Known rows, with every way that one mark hangs from another
Q535{Q90 Q888}: [-0.16  0.11 -2.11 -0.44  0.62  1.85  5.53 -0.14 -0.36  0.95  4.83  0.29
  0.33 -3.15 -3.86 -2.60  2.39 -5.49 -1.35 -1.07  4.76]
Q522{Q51 Q815{Q90{Q535{Q888}}}}: [ 4.01  3.85 -6.12  0.48  4.12 -0.48  2.23 -3.62 -1.35  2.69  1.95 -1.99
 -1.83  1.95 -3.99 -2.01  2.23 -3.63  3.82 -4.24 -4.73]
Q522{Q51{Q90} Q815}: [ 2.06  0.53 -4.30  1.22  0.44  1.49  0.10 -1.24  0.77  1.54 -2.18 -0.83
 -1.41 -2.94 -3.38 -2.09  1.10 -2.66 -1.35 -3.69 -0.37]
Q127{Q51{Q90 Q522}}: [-2.30 -2.60 -4.01  1.44 -1.42  2.64  3.84  1.75  2.24  2.49 -0.60  0.24
 -1.08 -2.28 -2.45 -0.95  1.59 -1.06 -4.88 -2.46  5.65]
Q90{Q535{Q888 Q890} Q815}: [-1.42 -3.04 -2.89 -0.87  2.99  0.53  3.66 -2.20 -0.99  2.89 -0.11 -0.46
  0.29  2.01 -4.67 -1.60  1.90 -3.14  0.22 -0.35  3.59]
Q522{Q51}: [ 2.66  0.60 -4.05 -0.29  2.29 -0.64  1.71  0.54  1.24  0.49 -0.55  0.17
 -2.71 -0.49 -2.87 -2.13  2.01 -4.17 -1.13 -2.14 -0.14]
Q888{Q193}: [ 2.78  0.92 -2.73 -1.32  1.32  0.63  1.58  1.80  2.61  1.79 -1.55 -0.24
 -0.66 -0.57 -3.19 -1.48 -0.10 -2.84 -2.76 -1.92  1.88]
Q193{Q888}: [-0.37 -0.74 -2.26 -0.18  2.03  1.46  2.71  0.45  0.59  2.98  1.76  1.08
 -2.65 -0.76 -2.11 -0.93  0.66 -1.85 -3.78 -4.55  2.72]
Q90{Q535{Q888{Q193} Q890} Q815}: [ 1.85 -1.31 -2.69 -3.16  1.92  0.25  3.67 -1.24  1.23  2.03 -1.48 -1.67
  0.94  2.85 -5.66 -1.17  1.34 -4.39  0.43 -0.48  4.37]
Q535{Q90{Q815} Q888{Q193} Q890}: [ 2.99 -0.85 -1.60 -4.43 -1.36  1.54  6.89  1.12 -1.19  1.62 -0.33 -0.57
  1.24 -0.55 -5.17 -3.01  2.20 -5.57  0.01  0.19  5.67]
Q51{Q90 Q522}: [-3.47 -1.34 -3.78  2.52 -0.27  2.86  2.26  2.43  2.28  1.41  1.36  0.87
 -0.99 -4.75 -1.97  0.01  1.40 -1.48 -4.55 -2.91  5.19]
Q815{Q90{Q535}}: [-1.02  0.25 -4.63  0.96  4.44  0.13  1.88 -0.96  0.18  4.01  3.28  1.38
 -1.41  1.55 -3.02 -1.03  1.37  0.05  1.13 -2.99 -2.23]
Q90{Q535}: [-2.11 -1.06 -3.49  1.14  4.17  1.16  0.42 -1.31  1.86  2.40 -0.01  0.18
 -0.85  1.37 -3.74 -1.36  0.82 -2.19 -1.47 -1.82  1.62]
Q815{Q90}: [ 0.20  0.54 -4.23  0.74  2.70  0.47  2.70  1.71 -1.10  3.38  3.11  1.82
 -2.03 -1.82 -1.36 -1.23  1.40  0.11  0.21 -3.18 -1.11]
Q815{Q90{Q535{Q888{Q193} Q890}}}: [ 3.26  2.93 -3.68 -2.23  0.79 -0.92  5.06 -3.19 -1.93  2.50  2.42 -0.72
  2.13  2.07 -5.39 -1.46  1.56 -3.34  2.10 -1.79  0.04]
Q127{Q51{Q90{Q535{Q888}} Q522}}: [-2.22 -2.00 -4.61  1.52  0.16  1.96  4.31 -2.21  3.16  1.90  1.62 -1.63
  0.07 -0.34 -4.20 -0.36  2.44 -3.53 -3.62 -2.54  6.33]
Q90{Q535 Q815}: [-2.32 -3.65 -4.08  0.32  5.41  1.19  0.15  0.21  3.10  3.71 -0.74  0.16
 -2.64  2.19 -3.38 -0.72  1.41 -1.19 -0.64 -1.92  2.78]
Q890{Q535}: [-2.24 -1.05 -3.76  1.33  0.35 -0.20  1.06 -0.12  3.24  2.70  0.75  1.44
 -1.13 -0.67 -2.50 -0.95  1.41 -3.26 -1.31 -1.63  3.08]
Q815{Q90{Q535{Q888 Q890}}}: [-0.16  1.16 -3.79 -0.01  2.20 -0.53  4.86 -3.25 -3.28  2.96  3.86  0.25
  1.59  0.91 -4.10 -1.48  2.42 -2.38  2.04 -1.67 -0.60]
Q815{Q90{Q535{Q888{Q193}}}}: [ 3.30  2.86 -4.74 -1.53  2.87 -1.00  3.39 -1.53  2.19  2.40  3.44 -1.21
 -0.31  1.48 -4.29 -0.52  1.43 -3.05  0.97 -3.09 -0.41]
Q522{Q815{Q90{Q535{Q890}}}}: [-0.42  1.24 -4.29  0.96  3.11  1.64  2.18 -2.92 -5.30  4.95 -0.62  0.14
  1.23  1.93 -4.13 -2.27  0.40  0.12  3.00 -2.73 -3.53]
Q127{Q51{Q522{Q815{Q90{Q535}}}}}: [-0.01  0.76 -6.24  1.26  3.24  2.46  3.63 -0.86 -1.62  5.74 -0.82 -0.79
 -1.79  2.69 -2.61 -1.39  0.89  0.45  1.38 -4.68 -1.25]

Rows
[ 3.99 -0.73 -4.98 -2.57  1.17 -0.86  1.61 -1.88  6.81  0.59 -1.17 -2.77
 -1.93  1.33 -6.01 -0.51  3.34 -5.78 -0.52 -2.51  3.51] : Q522{Q51{Q90{Q535{Q888{Q193}} Q815}}}
[ 1.16  2.36 -2.98 -2.35 -3.06  0.25  5.07 -1.06  3.95  1.34  2.60 -0.68
  0.97 -0.91 -4.80 -1.68  2.54 -7.92 -0.69 -0.68  5.65] : Q890{Q535{Q90 Q888{Q193}}}
[ 2.83 -0.43 -2.74 -3.60  0.29  1.61  5.05  2.48  2.73  1.71  1.07 -1.07
 -1.17 -1.10 -4.46 -2.49  2.24 -5.51 -0.98 -0.85  6.26] : Q535{Q90{Q815} Q888{Q193}}
[-1.54  0.19 -3.71  0.14  2.14  0.18  3.16 -2.55 -3.61  3.76  1.56  1.33
  0.92  1.85 -3.78 -1.75  1.63 -0.26  1.89 -1.80 -1.96] : Q815{Q90{Q535{Q890}}}
[-2.22 -4.03 -4.07  0.93  0.55  1.28  1.45 -2.93  3.40  3.23 -1.18 -0.54
  0.16  1.46 -4.86 -1.51  1.77 -1.59 -2.83 -2.05  2.95] : Q127{Q51{Q90{Q535}}}
[-0.59 -3.85 -3.69 -1.15  0.86  0.25  1.77 -2.22  1.35  1.85 -2.16  0.09
 -0.45  1.50 -5.57 -1.58  3.48 -3.13  0.05 -1.07  1.94] : Q522{Q51{Q90{Q535{Q890} Q815}}}
[ 3.07  2.87 -6.29  0.68  4.82 -0.19  0.43 -2.47 -1.01  3.85 -0.56 -0.82
 -2.23  2.31 -3.54 -1.98  1.65 -1.91  3.83 -4.09 -6.10] : Q522{Q51 Q815{Q90{Q535}}}
[ 3.64  3.72 -5.20 -0.78  2.81 -0.71  4.09 -4.77 -4.83  2.57  0.27 -1.49
  0.51  1.96 -4.49 -2.61  2.33 -4.07  4.50 -3.37 -4.45] : Q522{Q51 Q815{Q90{Q535{Q888 Q890}}}}
[-2.36 -2.18 -5.17  2.18  0.76  3.88  1.56 -1.52  1.63  4.30 -3.17 -1.60
 -0.27  0.86 -4.23 -1.02  0.58 -1.12 -2.72 -3.87  3.33] : Q127{Q51{Q90{Q535} Q522{Q815}}}
[-4.83 -1.75 -4.37  2.49  1.65  2.89  1.01 -0.08  3.61  1.96  1.42  0.41
 -0.43 -1.35 -4.02  0.33  1.57 -1.72 -3.30 -3.13  5.06] : Q51{Q90{Q535} Q522}
[-3.90 -0.87 -3.58  2.45  0.58  4.61  1.93 -2.39 -1.90  2.85 -2.56 -0.32
  2.15 -0.99 -4.69 -1.08  0.35 -1.29 -1.96 -2.76  3.24] : Q51{Q90{Q535{Q890}} Q522{Q815}}
[-0.16  0.35 -1.30 -1.36 -1.29  1.80  6.91 -0.72 -4.17  1.11  2.93  0.54
  2.58 -2.65 -4.60 -3.58  2.27 -5.56 -0.87  0.65  4.84] : Q535{Q90 Q888 Q890}
[-0.68 -2.30 -1.76 -2.36 -0.30  2.05  7.29  0.89 -3.06  2.14  1.27  0.59
  0.70 -1.29 -4.21 -3.15  3.23 -4.45  0.19  0.28  5.55] : Q535{Q90{Q815} Q888 Q890}
[ 1.53 -0.47 -3.39 -3.26 -1.44  0.66  4.48  1.08  5.32  2.47  1.15 -0.86
 -0.88 -0.14 -4.20 -1.55  2.81 -6.70  0.20 -0.70  6.61] : Q890{Q535{Q90{Q815} Q888{Q193}}}
[-1.26 -2.90 -4.08 -0.07  5.00  0.59  1.92 -0.40  2.82  2.68  1.16 -0.79
 -2.25  1.33 -3.50 -0.60  2.02 -2.89 -0.33 -1.66  3.72] : Q90{Q535{Q888} Q815}
[-5.17 -1.64 -3.21  1.53  0.09  2.84  2.75 -1.67  0.06  1.90  0.39  0.68
  2.13 -1.39 -4.74 -0.23  1.69 -2.19 -2.87 -1.54  4.90] : Q51{Q90{Q535{Q890}} Q522}
[ 5.08  3.05 -3.68 -1.93 -0.84  0.22  2.44 -5.89  0.03  0.29 -3.05 -3.51
  2.32  1.20 -7.49 -2.16  1.50 -6.46  0.32 -2.26  0.60] : Q522{Q51{Q90{Q535{Q888{Q193} Q890}}} Q815}
[ 1.14 -2.62 -4.77 -0.39  2.27 -0.49  1.60 -2.34  4.60  1.01  0.88 -1.49
 -2.39  0.24 -5.06 -0.52  4.03 -4.69 -0.10 -2.71  2.52] : Q522{Q51{Q90{Q535{Q888} Q815}}}
